Each row comes from the steps of one walk. Every step used is in the known rows, and no mark comes twice. Write the walk behind each row, first mark first.
In the rows, zero is written as 128.
Known rows
C > P: [110 138  90 140 118  93 134 121 135  79 150 121 127 123 113 126 118 116
 131 137 155 136  99 142 127  91 146]
N > R > S > Q > V: [115 118 125 126 119 133 123 129 117 137 128 142  79 101 134 117 134 129
 137 134 133 131  82 101 149 129 117]
C > R > V: [149 126 159 121 130 133 142 129 138 122 147 107 151 152 177 131 132 136
 122 134  44 130 194 154 111 143 145]
P > C > R > F: [133 172 117 115 102 128 156 113 142 126 128  94 139 142  73 140 113 151
 122 135 110 133 174 137 118 159 118]
N > R > V > Q: [118 140 148 139 180 125 128 135 113 124 128 135 138 113 135 115 132 144
 133 138 167 131 128 111 123 129 132]
V > Q > S > R: [119 135 128 149 177 149 116 136 152 106 101 162 131 135 106 117 131 134
 137 131 246 129 165  92 136 121 124]
R > F > U: [133 110 101 137 144 110 137 107 104 107 123 136 144 128 118 126 133 125
 132 100  96 109 131 142 121 107 112]
H > R > V > Q: [126 125 145 132 129 131 114 134 129 102 131 136 154 146 167 145 125 125
 121 120 109 126 123 125 135 127 138]
F > U: [140  95 120 138 164 112 127 121 112 115 120 113 109 117 172 127 146 109
 146  92 132 111 125 114 112  94 131]
C > R: [155 129 142 125  99 130 137 122 148 121 144 117 129 144 138 127 127 128
 126 131  44 131 189 126 122 145 141]
Q > S: [130  98 133 139 158 128 125 136 149 130 122 129 118 140 127 128 141 118
 124 121 204 121  94 139 116 132 119]
S > Q > V: [120  65 119 124 134 101 131 122 120 117 139 121  89 141 143 117 127 134
 135 109 180 146  85 142 142  90 109]
H > R > F: [128 132 120 129  74 123 125 118 124  96 137 137 153 149 104 146 119 123
 110 116  43 120 102 139 142 145 117]
Q > V > R: [123 110 150 123 102 103 125 136 102 187 127 115 113 111 126 111 135 118
 138 126  71 141  88 120 147 118 127]
P > C > R: [137 168 128 117 110 131 150 123 149 137 129  83 119 137 102 140 119 142
 129 135 130 136 169 121 111 155 131]
V > Q > S > R > H: [112 147 143 140 194 148 109 139 144 127 102 162 132 126 115 119 129 138
 136 139 230 128 164 110 131 139 114]
Q > V: [120 101 129 128 133 104 122 128 112 138 134 110 112 134 137 112 132 121
 142 118  96 141 125 115 141  99 125]
R > C > P: [120 159  68 120 113 107 115 122 117 105 150 105 142 113 110 136 110 116
 120 122 140 132  99 137 114  91 154]
C > R > F: [149 136 127 124  91 124 144 111 138 110 143 131 155 151 103 126 121 139
 116 131  13 128 196 146 129 153 126]
V > Q > S > R > C: [121 145 117 138 173 152 105 136 144 115 102 152 141 128 100 121 127 133
 131 126 240 129 164  91 130 117 128]
F > R > S > Q: [145 101 111 125  87 170 142 125 131  82 150 154 107 133 177 141 129 109
 129 159  90 114 114 128 125 133 145]
H > R > C > P: [125 160  95 118  70 112 103 128 124  89 147 104 143 119 123 151 110 110
 107 115  75 125  82 124 136 116 148]
P > C > R > S > Q: [130 155 115 110  94 151 148 120 157 136 125 106  95 132 119 147 119 139
 130 138 146 134 152 124 124 152 126]
Q > S > R: [120 125 147 140 161 155 124 144 145 111 113 126 126 145 122 128 141 130
 126 131 213 120 134 125 116 140 117]
C > R > F > U: [156 125 128 125 113 116 140 108 128 103 131 121 151 136 130 123 132 132
 125 110  12 115 199 135 125 137 123]

Write each row's walk
[124 151 167 119 113 123 130 140 107 227 129 131 123  98 129 134 132 122
 127 146  73 125  69 163 119 172 125]
V > R > H
[114  85 103 121 108 143 123 122 129 135 129 151  78 127 158 130 133 117
 140 124 136 135  95 125 151 102 122]
R > S > Q > V
[126 163 105 118  78 109 125 132 108 172 137 113 137  88  96 133 118 113
 116 135 106 131  59 143 124 120 153]
V > R > C > P
[128 137 124 139 149 107 134 118  98 111 124 128 132 101 102 114 135 137
 129 113 100 110 113 114 125 133 109]
N > R > F > U
[128 136 132 127  69 154 131 135 123 201 121 157 108  99 128 136 138 105
 132 147  76 123  75 126 136 147 145]
V > R > S
[144 153 163 113 125 127 128 128 136 159 145 116 131 132 151 133 124 133
 125 140  15 128 184 152 115 173 129]
C > R > H
[124  71 129 120 123  89 137 119  99 147 122 126 103 115 135 113 133 132
 131 101 140 131  62 148 149  99  98]
S > Q > V > R > F > U
[122  73 139 121 111 100 136 128 113 157 132 122  91 122 139 116 130 131
 131 116 158 146  57 145 147 108 111]
S > Q > V > R
[112 153 149 139 175 165 131 140 123 102 119 137 154 147 149 127 131 146
 138 143 182 132 193 122 119 116 137]
S > R > V > Q
[116 138 120 147 171 145 120 128 147  97 101 172 149 138  80 116 127 140
 131 131 229 126 170 105 140 125 112]
V > Q > S > R > F
[121 104 141 140 203 131 123 136 136 123 120 146 152 143 158 126 137 135
 130 128 224 127 139 143 117 112 131]
R > V > Q > S
[147 109 146 128 136 150 148 136 110  89 160 118 158 150 191 136 131 121
 123 160  77 115 142 153  99 132 152]
F > R > V
[127 110 117 146 175 127 115 129 153 118 109 164 125 131 109 117 131 125
 136 124 240 131 137 103 133 113 124]
V > Q > S
[141 105 128 114  83 141 128 120 148 127 136 133  96 134 159 127 131 125
 131 127  45 135 169 123 149 132 130]
C > R > S > Q > V
[111 161 101 139 170 133 105 134 147  88 108 152 143 119  96 119 120 131
 130 132 252 130 154  97 136 103 133]
V > Q > S > R > C > P
[119 113 138 123  95  99 132 126  95 180 126 127 136 116  94 110 129 127
 129 127  47 137  90 136 153 125 114]
Q > V > R > F
[139 145 124 116  82 131 124 135 105 203 129 116 135  97 110 133 126 116
 118 129  93 129  71 136 115 139 148]
V > R > C
[125 142 130 129 155 160 111 145 136 122 114 115 136 135 116 132 134 129
 118 126 206 119 132 123 109 136 124]
Q > S > R > C
[129 185 145 106 130 128 142 127 140 167 130  82 121 128 112 144 116 147
 128 144 110 133 164 141 106 177 120]
P > C > R > H
[125 116 151 133 144 132 110 139 139 106 122 136 152 145 163 144 131 124
 115 118 143 121 110 129 137 133 129]
H > R > V > Q > S
